Each row comes from the steps of one path. Every step used is in the known rows, and no mark comes twice. Write the path behind each row, first mark first.
In the rows, 128 means zero.
Known rows
f > u: [108 107 126 122 146 122 153 130 118 127 121 126 140 135 133  98 131 128
 113 145 168 134 143  89 142]
v > t: [138 118 145 111 137 139 142 166 136 117 136 109 128 120 129 133 121  92
 140 155 163 154 135 153 132]
f > g: [145 138 139  99 108 127 140 174 131 127 115  97 128  94 127 114 129 134
 117 154 113 121 136 109 117]
d > r > u: [139 114 143 149 142 153 116 140 126 147 129 108 126 105 110 139 133 111
 133 104 112 147  99 165 139]
r > z > d > t > v: [143 152  83 116 102 110 107 119 119 119 136 130 105 157 145 118 131 136
 141 131 114 127 118 109 137]
d > t > v: [144 164 114 156 109 120 132 147 145 122 156 156  98 133 152 110 140 116
 110 137 113 136 118 126 125]
r > u > d > t > v: [172 151 102 160 118 130 128 136 136 137 138 147 118  99 119 150 140 121
 124 136 117 147  99 140  94]
d > t: [124 148 135 133 105 130 138 138 145 133 148 141 108 124 145 103 126 115
 122 138 111 131 113 145 114]
d > t > r: [123 134 153 151 110 118 132 128 149 122 158 143  97 108 148 120 123 128
 113  92 117 114 120 195 117]
t > d: [146 138 164 130 119 132 140 173 156 110 121 125 130 135 126  90 126 125
 142 139 165 109 124 176 133]
v > t > r > d: [147 102 158 128 123 130 127 138 139 102 142 106 121 128 136 146 106  93
 151 103 171 135 155 249 132]
r > d > t: [143 150 135 130  82 135 126 115 146 124 143 132 115 152 143 102 111  98
 146 129 108 127 130 208 112]
g > f > u > r: [ 94 132 117 125 153 132 129 109  94 131 117 123 151 144 123 121 134 138
  98 151 133 134 156   4 137]
r > z > d > t: [129 139  98  99  98 116 111 112 119 127 130 117 116 150 138 112 120 134
 150 128 113 122 115 124 130]
g > f > u > d > t: [113 119 112 141 135 125 145 101 127 131 129 153 136 112 142 140 128 127
  83 137 114 140 161  33  86]
u > d: [135 132 114 128 127 122 155 146 133 135 116 158 138  86 121 153 127 136
 128 163 122 132 134 156 108]
u > r > z: [124 168  92 102 153 112 113 137  91 139 116 120 140 155 107 135 133 163
 145 163 102 115 112  70 173]
g > f: [114 135 121 120 110 133 143 133 120 127 124 146 138  97 125 124 136 116
  99 145 123 139 151  88 109]
z > r > u > d > t: [125 108 141 107 113 142 129 111 152 137 121 138 133 111 113 162 139 121
 147 103 129 131 104 177  99]
t > d > r: [145 123 177 154 144 145 121 166 160 119 127 117 121 138 131 110 123 125
 140 116 134 110 120 179 147]
d > r: [123 116 143 146 142 142 127 144 133 140 133 137 121 115 131 135 128 119
 122 122 101 134 123 153 147]
t > d > r > z: [153 132 150 139 160 127 108 162 146 120 121 119 126 150 126 122 126 145
 138 110 118 103 116 138 160]
r > u > d: [156 126 114 129 120 134 141 141 123 143 112 132 143  81  98 153 132 125
 139 141 142 146 108 166 102]
t > v: [143 151 104 143 122 116 142 161 125 118 134 160 118 119 133 118 146 123
 112 154 140 137 132 128 140]
g > f > u: [100 112 120 125 137 129 147 116 111 124 120 135 146 114 133 112 135 119
  86 143 151 141 165  35 116]
g > f > u > r > d > t: [108 145 121 132 125 136 112  84 107 130 131 114 139 172 137 113 119 119
 114 137 107 130 155  48 125]
z > r: [ 94 100 148  87 119 134 141 133 142 122 115 148 138 125 123 131 141 124
 137 122 150 117 132 165 139]

Which path is each row?
[135 131 153 153 107 127 122 124 144 128 154 120 102  99 129 123 128 121
 124  74 131 123  99 202 110] | d > t > r > u
[121 104 111 131 157 117 159 123 124 131 114 147 147 114 129 135 128 140
 114 156 153 134 150  94 118] | f > u > d
[158 109 186 144 162 153 120 180 166 107 137  89 121 143 135 130 114  96
 152 125 160 134 128 178 148] | v > t > d > r
[100 131 123 124 163 129 134 124 103 134 117 113 144 163 123 108 130 144
 128 163 151 127 133  57 164] | f > u > r
[120 108 119 111 113 101 118 113 108 114 122 116 120 119 128 136 122 155
 142  87 145 107 137 187 146] | t > r > z > d
[116 155  96  86 126 119 101 118  86 135 111 101 138 167 112 128 124 158
 170 155 117 116 116  95 169] | u > r > z > d
[136 108 149 141 119 124 130 135 126 125 132 120 124  79 109 132 133 127
 128  81 163 125 111 207 125] | t > r > u
[108 138  94 106 180 109 122 120  85 136 110 113 149 171 117 120 132 164
 127 157 138 120 130  12 178] | f > u > r > z
[159 121 176 157 141 154 110 161 155 126 123  97 128 127 112 112 128 115
 148 101 145 121  98 186 141] | t > d > r > u
[129 140 125 136 125  99 121 124 134 121 150 140 101 120 142 131 127 148
 113  85 106 108 119 153 130] | d > t > r > z
[130 114 157 135  74 136 110 100 136 124 144  93 101 114 134 113 117 114
 154  75 147 126 104 231 108] | z > d > t > r > u
[158 142 118 140 110 137 133 127 138 145 131 130 126  94 113 147 129 119
 135 131 115 143  95 166  87] | r > u > d > t
[123 117 117 143 143 120 150 113 137 132 131 148 130 124 145 129 123 133
 110 146 131 132 138  93 105] | f > u > d > t
[112 111 154  97  85 136 122 100 159 120 131 143 125 163 139 120 123 105
 157 106 123 113 133 217 122] | z > r > d > t
[136 116 128 151 148 132 137 139 134 146 124 156 131  94 126 174 124 134
 123 137  87 133 130 167 120] | u > d > r
[140 117 123 126 116 133 124 119 152 130 127 154 125 117 120 165 151 124
 136 104 129 133 106 157 106] | z > r > u > d > t > v
[105 134 119 124 137 134 121  91  98 127 115 115 157 161 122 118 123 124
 119 149 127 131 167  46 136] | g > f > u > r > d
[120 101  94 139 176 117 126 102 104 138 112 148 151 113 128 176 132 149
  82 127  94 136 164   4 119] | g > f > u > d > r > z
[112 109 110 135 142 124 153 111 112 129 112 149 154 103 129 145 132 131
  86 151 134 141 171  37  98] | g > f > u > d
[112  96 147  88 116 143 130 126 136 129 111 126 144 116 103 133 146 111
 146 103 164 129 106 174 129] | z > r > u
[106 138 104 106 148 119 104  92  97 132 123  91 130 199 135 108 120 155
 149 140 127 120 123  35 162] | f > u > r > z > d > t
[111 106 130 157 139 115 141  92 129 123 135 154 129  95 145 154 126 138
  75 103 122 128 166  74  87] | g > f > u > d > t > r
[120 170 101  98 117 122  94 109  99 137 127  98 122 179 126 122 119 152
 166 146  94 115 105  90 159] | u > r > z > d > t
[147 183 114 145 110 130 103 119 126 128 145 131 114 186 135 117 123 122
 152 153  92 121 121 144 150] | u > r > d > t > v
